What can hang from each mark:
vonegev: dutisam pavona pezi
pezi: vonegev zulat
pavona: pofu vonegev
mimu: pofu
soso: pofu
zulat: dutisam pezi
rame: pofu
dutisam: vonegev zulat
pofu: soso

Each row was made from one small tree. The marks that hang from a mark follow it in brackets, in alphabetical order. Every link used is in the known rows. Write each row's tree.
Known rows:
zulat(pezi(vonegev(dutisam pavona(pofu(soso))))): [ 12 -36  -5   5  12  14   4  63  18 -17   8 -17   1 -15   5  -2  30 -18
  59   0 -26]
dutisam(vonegev zulat(pezi)): [  0  10   1  14   2 -12  44  76 -39 -21  40  16   1  18   9  26  28 -58
   6  15 -32]
dutisam(vonegev(pavona pezi) zulat): [-18  18  -1  12  64 -20  40  77 -56  -6   7  38  -7  11  31  74  36 -53
  39 -23 -35]
pezi(zulat(dutisam(vonegev))): [  2 -23  -6   1 -23  15 -30  72  -6 -16  22  19  -2  15   9  17  15 -33
   6   1  -4]
mimu(pofu): [ 23 -11   9 -41  -1  -3 -27 -13  -4   3  -8  11   7  -2 -18  -5  17  29
 -12   5  -3]
dutisam(vonegev(pavona) zulat(pezi)): [-15  12 -10  11  31 -20  40  86 -45  -7  36  25  -3  17  33  37  40 -49
  23  -4 -40]
pavona(pofu(soso) vonegev(pezi)): [ 50 -39  24   0  83   5  20  20  11  -5 -16 -47  28 -56 -27 -23  42  -4
  37 -15  46]
pavona(pofu(soso) vonegev(dutisam pezi)): [ 48 -60  26  -9  96  17  19  42  26  -8 -40 -54  24 -56 -25  -4  52 -10
  52 -17  44]
dutisam(vonegev(pavona(pofu(soso)) pezi) zulat): [ -3   4   6   9  72 -21  39  72 -61 -14   3  29   1 -10  29  57  45 -48
  45 -14 -24]
zulat(dutisam(vonegev(pavona)) pezi): [ 27 -11 -29   9   0  16  11  83  24  -8  45  -6   3  15  14 -16  29 -49
  13  21 -39]
pavona(pofu): [ 23 -29  14 -22   3  -8  -1 -18  -4  -2  -4 -13  28 -20   0  -7  12  14
   3 -12  19]
dutisam(vonegev(pavona) zulat): [-24  16  -6  12  49 -24  22  62 -58   0  27  42  -3  13  34  58  40 -39
  23  -8 -34]
dutisam(zulat(pezi)): [  3   5  10   5 -24  -3  33  46 -13  -8  14  -1   0  15   2   0  15 -35
 -12   1  -8]
pavona(pofu(soso) vonegev(pezi(zulat(dutisam)))): [ 53 -53  22  -2  66  14   3  49  14 -10 -12 -42  27 -49 -24 -20  45 -14
  36 -17  49]
pezi(vonegev): [  2 -12   3  20   3   7 -26  13  -4  -9  28  16   3  -4 -16  33  11 -10
  43  -3 -25]
mimu(pofu(soso)): [ 28  -9   9 -25  11   2 -29  -6 -10 -11 -12   7  -4 -24 -22 -28  23  24
  -2  36   0]
zulat(dutisam(vonegev(pavona(pofu(soso)))) pezi): [ 37 -21 -24  10   7  15  10  80  21 -16  41 -13   7  -2  12 -29  36 -46
  19  33 -31]
soso(pofu): [  0 -12  -4 -11  19   5   1   6   6 -17  11  -2  33 -25  -5  -7   1  -4
   2  35  -6]
rame(pofu(soso)): [  3   0  -9  -1  -4  15 -10  37 -17 -42  12   2 -17 -22   4 -44  37  10
  29  45   1]
pezi(zulat(dutisam)): [  5 -26  -2  -3 -36  20 -35  57   7 -10   9  12  -2  13   7   5   8 -22
  -2  -5   7]

Write each row's tree:
[ 13 -16   5  -3  -4  19   2  64   6 -17 -21   3  -7   5   0  25   0 -34
  21 -25   2] | vonegev(pezi(zulat(dutisam)))
[-18 -19   4 -13  76   7  30  84  -2   6 -65  11 -18   1  37  77  37 -33
  60 -52 -18] | vonegev(dutisam(zulat) pavona pezi)
[  9 -15   1  -7  73  -8  20  29 -13   0 -41  -4   1 -35  29  15  23  -1
  55 -34   0] | vonegev(pavona(pofu(soso)) pezi)
[ -6 -43   8   0  42   6 -25  46  -9   0   0  20   8 -10  13  70  47 -14
  70 -31 -27] | pezi(vonegev(dutisam(zulat) pavona(pofu)))
[ 44 -41  23 -17  71   0  22  14  16   8 -12 -42  38 -34 -25   1  35   2
  28 -47  42] | pavona(pofu vonegev(pezi))
[  4 -13 -12  11  -4   6   6  50  11  -7  29  -5   0   3   5   0  15 -15
  43 -10 -33] | zulat(pezi(vonegev(pavona)))
[-16 -45   3  -2   6   1 -51  56 -26  -7  18  32   8  -6  20  52  27   0
  66 -47 -13] | pezi(vonegev(pavona(pofu)) zulat)
[  0 -44   4 -16  53   3  14  69  -2  -1 -37  -9   0 -20  38  20  55 -15
  46 -14  -5] | vonegev(dutisam(zulat(pezi)) pavona(pofu(soso)))
[-14 -44   3   7  12   3 -51  59 -29 -13  16  29   2 -18  19  40  31  -3
  72 -31 -11] | pezi(vonegev(pavona(pofu(soso))) zulat)
[  3 -39  14 -16  87   5  27  76  -8  -6 -71  -2  -6 -28  35  56  50 -27
  69 -38  -3] | vonegev(dutisam(zulat) pavona(pofu(soso)) pezi)
[-27 -22  -3 -13  54   2   3  61  -4  15 -37  15 -11   6  42  56  42 -14
  37 -30 -16] | vonegev(dutisam(zulat) pavona)
[ -4 -45   4 -28  44   0  15  64   2   9 -34  -5   8  -5  40  36  51 -12
  38 -37  -7] | vonegev(dutisam(zulat(pezi)) pavona(pofu))
[ 41 -34 -16  17 -10  27 -16  68  36 -13  43 -14   8  -8  -2 -24  35 -37
  37  21 -32] | zulat(dutisam pezi(vonegev(pavona(pofu(soso)))))
[ 17 -28  18  -2  77  16  29  65  23   7 -28 -27   6 -10 -20  37  42 -30
  34 -38  21] | pavona(vonegev(dutisam(zulat) pezi))
[-18 -65   5 -11  18  13 -52  78 -10 -10  -5  25   4  -7  22  70  38  -7
  81 -47 -14] | pezi(vonegev(dutisam pavona(pofu)) zulat)
[ 43 -41  19   0  69   1   1   4   9   2   4 -44  33 -53 -25 -37  46   9
  22   0  48] | pavona(pofu(soso) vonegev)
[  8 -35  -1 -22  39   2  -4  65  -5   3 -31   8   7 -10  35  36  24 -12
  47 -60   3] | vonegev(pavona(pofu) pezi(zulat(dutisam)))
[-18 -28   1  10  41   9 -24  55  -7   1   3  27  -6  -1  14  72  40 -21
  69 -25 -37] | pezi(vonegev(dutisam(zulat) pavona))
[ 10 -38  -6  -3   6  12   5  60  21 -10  11 -14   6  -4   7  10  27 -15
  53 -15 -27] | zulat(pezi(vonegev(dutisam pavona(pofu))))
[ 11 -30  14  -2  62  13  10  48  22  14 -10 -24  10  -7 -17  22  45 -17
  17 -23  22] | pavona(vonegev(dutisam(zulat)))
[  8 -10  11  14  -2  -2  17  54 -22 -12  22   5   3  -6   5   7  34 -34
  24   1 -17] | dutisam(zulat(pezi(vonegev(pavona(pofu(soso))))))
[ 29  -6 -12  12  16  18   0  54  12 -13  21   7   2   8  -5  19  19 -49
  12  18 -25] | zulat(dutisam(vonegev(pezi)))
